Each row was made from one path, in order. Every step used is in the known rows, and no mark comes twice. Write each row's path.
Known rows:
gulotat-pani-guta-tekubuk-menarug: [ -3  -4  -3  -4 -20 -10  -8  -1   2  35  14  -2  -8  -1  -6  -2 -35   1
   4  -6   5   0  14  10  12  -2   3]
mena-tekubuk-tigebu-tizi-pani-guta: [ 27  -4  -6   4  20 -17   6   4  -9  -7  -6  13   9  -2   7   3  -5 -33
  16  16   6   0   8  -9   0   8   5]
tizi-pani-guta-tekubuk: [ -9  22  -5  14   4 -16   7   2   1  20  -2   6  -7   5  -3   9 -14  -9
   5 -13 -10   4   8 -12   0  15   1]
pasu-tekubuk: [-12  20   4  -4  -7  -3 -21 -12  -6   3   9  -6  -8   3  -5   1   0  12
 -11  -2 -16  -2 -11   2   7 -12  -4]
guta-pani: [-21  21   7   1 -28  12 -20 -10  -1  35   1  -7  -9  -4   4  -2  -7  16
   5   8  -7   5   8  -7  -9  -1 -10]
menarug-tekubuk-tigebu-tizi-pani-sabof: [ 18 -19  -1 -10  31  20   9 -10  13 -26  10  -7  10   1  -8  24  -1 -24
   7  18  -2 -18  -3 -23  -8  11  -3]
menarug-tekubuk: [ -3   2   6  -5  -7  11   5 -13  -6 -10  15 -17  -5  -3  -7   0  -9  16
 -12  -6   1  -7 -29 -16 -10   0  -5]
guta-tekubuk: [ -9  13   4   6 -11   1   3 -21  17  -2  -5  -7  -9  -1   0  -1  -9  16
 -15 -16 -20  -4  -5  -5   2   3  -2]
pani-guta-tekubuk-pasu: [  8  19   2   7  -7  -4  24   5  -4   8 -14  -3  -6   5  -4   7 -34 -12
   0 -17  -7   3  15   2   8  27   8]
tekubuk-tigebu-tizi-pani-guta: [ 27   5  -8   5  22   9  25   8  -6   9   3   3   5   5  -2  20 -10 -17
  15  21  11  -6   7  -7   0   9   0]
pasu-tekubuk-gulotat-pani-sabof: [-18 -14   4 -13  -1   8 -39 -11   7   3  25 -11   5   2 -15  10  -7   1
  -8  15 -14   2  12  14  16 -13   4]
gulotat-pani: [-12   1   3  -7 -24   7 -16 -17  -8  37  18 -13   1  -1 -12  -8   4  23
   9   4   3  -4 -12   7   0 -13  -9]
sabof-pani-guta-tekubuk-gulotat: [  4  -3  -5  11   7   9  24  27  -5  16   2   8 -13   1  -2   1 -31 -18
 -10 -14  16   7   9  -9   8  19   6]
tekubuk-guta: [ 12  -3   5   7 -15   8  19  -7  -9 -22   6 -11  -2   1  -6  -7  24  14
   8   1   0   7  -8  -1  -6  -1   3]
mena-tekubuk: [ -1   2   6   1 -11 -16 -17  -7 -11  -5 -12   3  -1  -9   2 -23  11   3
   1  -6  -1   6 -17  -5  -6  -8  -1]
tigebu-tekubuk-sabof: [-14   3  -1 -13   1  12 -16  -3  -1 -24  -1   3   7   2   7 -13  31   2
 -10  -2   9 -10 -21  11  -9 -13  -9]
tigebu-tekubuk: [ -7  19   1  -1  -3  19 -11 -16 -10  -5   7  -1   5   2   1  -8  20   3
 -10  -4  14  -9 -24   3  -5 -13  -8]
mena-tekubuk-sabof-pani: [ -5 -24  -1 -10   5 -19 -12  25  -7 -10 -20  17  -1  -9  11 -33  28 -13
   8 -13  11   3 -13  -5 -10  -2  -4]
tigebu-tizi-pani: [ 10   6  -3   8   7   3   5  -5  11  12   4   2   3  -4  -3  15  10 -11
   6  12   4  -1 -24  -5  -7  -6 -11]
mena-tekubuk-guta-pani-sabof: [ -1  -5  11  -4 -18  -9 -33 -11   1 -25  -6   6   0  -8   5 -16  19 -28
  22   9 -20  15  27 -15 -10   7   5]
tizi-tigebu: [ -2  10   5   6  11  -3  20  -3  -7   4 -16   0  14   2   1   6  26  33
   4  11  -3   6  -6   7  -9 -13  -6]
mena-tekubuk-bomu: [ 17  -9  10  -1 -13 -16 -11  -2  -6 -23 -18   0  -7 -12   7 -19  10  17
   4  -1  -6   7  -8   5   0   1   3]
tizi-tigebu-tekubuk-menarug: [  0 -11  -4   2  23   0   9   8  -6 -13  -9  10  24   2  11   4  41  25
   1   9  28  -1  -7  20  -7 -29  -2]
pasu-tekubuk-gulotat: [-10  -3   0   2   1   6 -11   0   1  -9  16 -12  -1   2  -3  11 -10  23
 -25   6  -7   4  -5  11  11 -11   7]
tigebu-tekubuk-menarug: [ -2  -7  -2  -4  -1  13  -8   6  -2  -4   4   2   7  -1   5 -11  22  13
  -5  -5  36  -6 -21  13  -3 -25  -1]
pasu-tekubuk-guta-pani-sabof: [-12  10   9  -9 -14   4 -40 -15   5 -16  15  -3  -6   3  -3   7  10 -19
   8  13 -33   8  32  -7   3   3   1]

Which path is each row?
[ -7  20   3  -5  -9  -8   4   3   8  -5 -13   6 -14   2   2  -7 -25 -13
  -9 -12 -20   5   7  -2   2  17   0]
pani-guta-tekubuk-sabof
[  0  -3   1   7  -4  -2  22  -8  16  -5 -19 -10   3   3   0   6  -8  14
  -6 -19 -13  -8   5   5   2  14   5]
guta-tekubuk-pasu
[ 19  -9  -2  -3  27  18  10  -1  18  -4  -6   2  11   3  -5  18  18 -21
  20  25  -1  -9   8  -9  -3   4  -2]
tekubuk-tigebu-tizi-pani-sabof
[  2  -4  -2   5   5   7  22 -18  15  -9  -6 -10  -2   5   4   5  -8  24
 -10  -4 -19 -14  16  -5   4   8   4]
guta-tekubuk-tigebu
[ -3   3   5   6 -27  10  -1 -10  -4   2  11  -8  -5  -1   4   0  11  10
  12  11  -9   9  19  -8 -10   4   0]
tekubuk-guta-pani
[  1 -10  -1 -10   2 -23 -11  33 -18  -3 -19  23  -7  -7   8 -32   6 -34
  10 -11  13  10  -7  -7  -6   8  -1]
mena-tekubuk-sabof-pani-guta
[-13 -23  -3   5  -9   6   2 -19  22   9  18 -15   4  -2  -4  11 -24  26
 -21  -1 -12  -5   9   9  10  -2   5]
guta-tekubuk-gulotat-pani
[ -4  11   0   4  20   5   7 -11 -12 -12  -4   6  24   5   6   5  38  17
  -4  10  11  -4 -10  10  -9 -20  -8]
tizi-tigebu-tekubuk
[ 15 -11 -10  10  20   1  23 -17  29 -10  -1  -2   6   3   6  22  -3  -1
  -4   7 -17 -17  13  -8   3   8   0]
guta-tekubuk-tigebu-tizi-pani
[ -1   3  -2  -2 -17  -7   3  -9  -7  33   7  -9   0   5 -11   5 -35  -7
   7  -7  -5  -5  21   9  11  16   3]
gulotat-pani-guta-tekubuk-pasu
[ -8   6  -3 -15   6 -10 -19  30 -16   4   3  14 -13   5   2  -8  -3 -24
  -2  -7  -2   3   0   0   6   5  -4]
pasu-tekubuk-sabof-pani-guta
[ 14 -14   5   5 -12 -20  -1  -8 -12 -34  -1   0   3  -6   3 -21  24   0
   9  -3  -4  10  -5  -6  -6  -3   8]
mena-tekubuk-guta
[ 11  10  -6   2  11 -12   7   4  21  -4  -4  13  -4  -2   3  18 -13 -39
   0   5 -13   1  -2  -5  -2  14  -6]
tigebu-tizi-pani-guta-tekubuk-sabof
[  4  16   0   3  -2   9  12  28 -27  35  -1  10 -15   1  -6 -14 -10 -22
  11 -10  26   9  -8 -12   0  12  -6]
sabof-pani-guta
[ -3 -11   0   5  -7  -7   8   1  25  -2  -8  -3  -7  -5   5  -2  -7  23
  -9 -17   0  -2  -1   5   3  -8   6]
guta-tekubuk-menarug
[ -7  -5   0  -5  -4 -10 -18  10   2   1   8  -2  -6  -1   0   0  -1  19
  -7  -4   5   2  -5  14   8 -23   4]
pasu-tekubuk-menarug
[  5  12   2   3  -9  -7  11  13   7  11  -6   4 -16  -2   1   0 -36  -5
  -5 -15   4   8  10   2   8   5   8]
pani-guta-tekubuk-menarug
[ -2   1  -1 -10   3   2   8  38 -16  13 -11  14 -14   1   1 -19   5 -21
  10  -8  17   7  -7  -2  -5  12  -7]
tekubuk-sabof-pani-guta
[  5 -20   2  -2  -7 -22 -13  15  -3  -8 -14   7   1 -12   7 -23  12  11
   7  -8  18   9 -13   4  -4 -19   7]
mena-tekubuk-menarug
[  3  -3  -3   5  26   5  24   0 -14 -17 -17   3  35   9   6  12  39  15
   4   7  18  -6  -2  20  -8  -9  -2]
tizi-tigebu-tekubuk-pasu
[ -2   2  -2  -4   8   3  -6  -9  -8  -6   7  -9   0   9   0   7   1  21
  -7   9 -14 -12   9   3   9  -7   3]
pasu-tekubuk-tigebu
[ 16   6  -8  15  16   0  19   4  20   1   9   6   2  -2   0  30 -33 -30
  -9   9   0   6   2  -3   5  13   4]
tigebu-tizi-pani-guta-tekubuk-gulotat
[  0   7  -9  13  18 -12  20   4   0  16  -2   3   1  10   1  13 -14  -1
   9  -4  -8  -4  25 -12   2  20   7]
tizi-pani-guta-tekubuk-tigebu
[ -3  -7  -1   0 -13  12   1   8 -15  31  24 -11   0   1 -13   5 -33  11
  -1  14  16   9   4  14   9  -1   6]
tekubuk-gulotat-pani-guta
[-10 -11  -7 -13  11  15 -10  15  -7 -10  -2  13   7   2   9 -20  38 -14
  -4 -10  25 -11 -21   5  -9  -7 -11]
tigebu-tekubuk-sabof-pani
[-16 -19   5  -3  -6  12 -12 -18  29   0   9 -11   4  -2 -10   9 -19   2
 -11   2 -20  -2  18   7  11   2   6]
guta-tekubuk-gulotat-pani-sabof
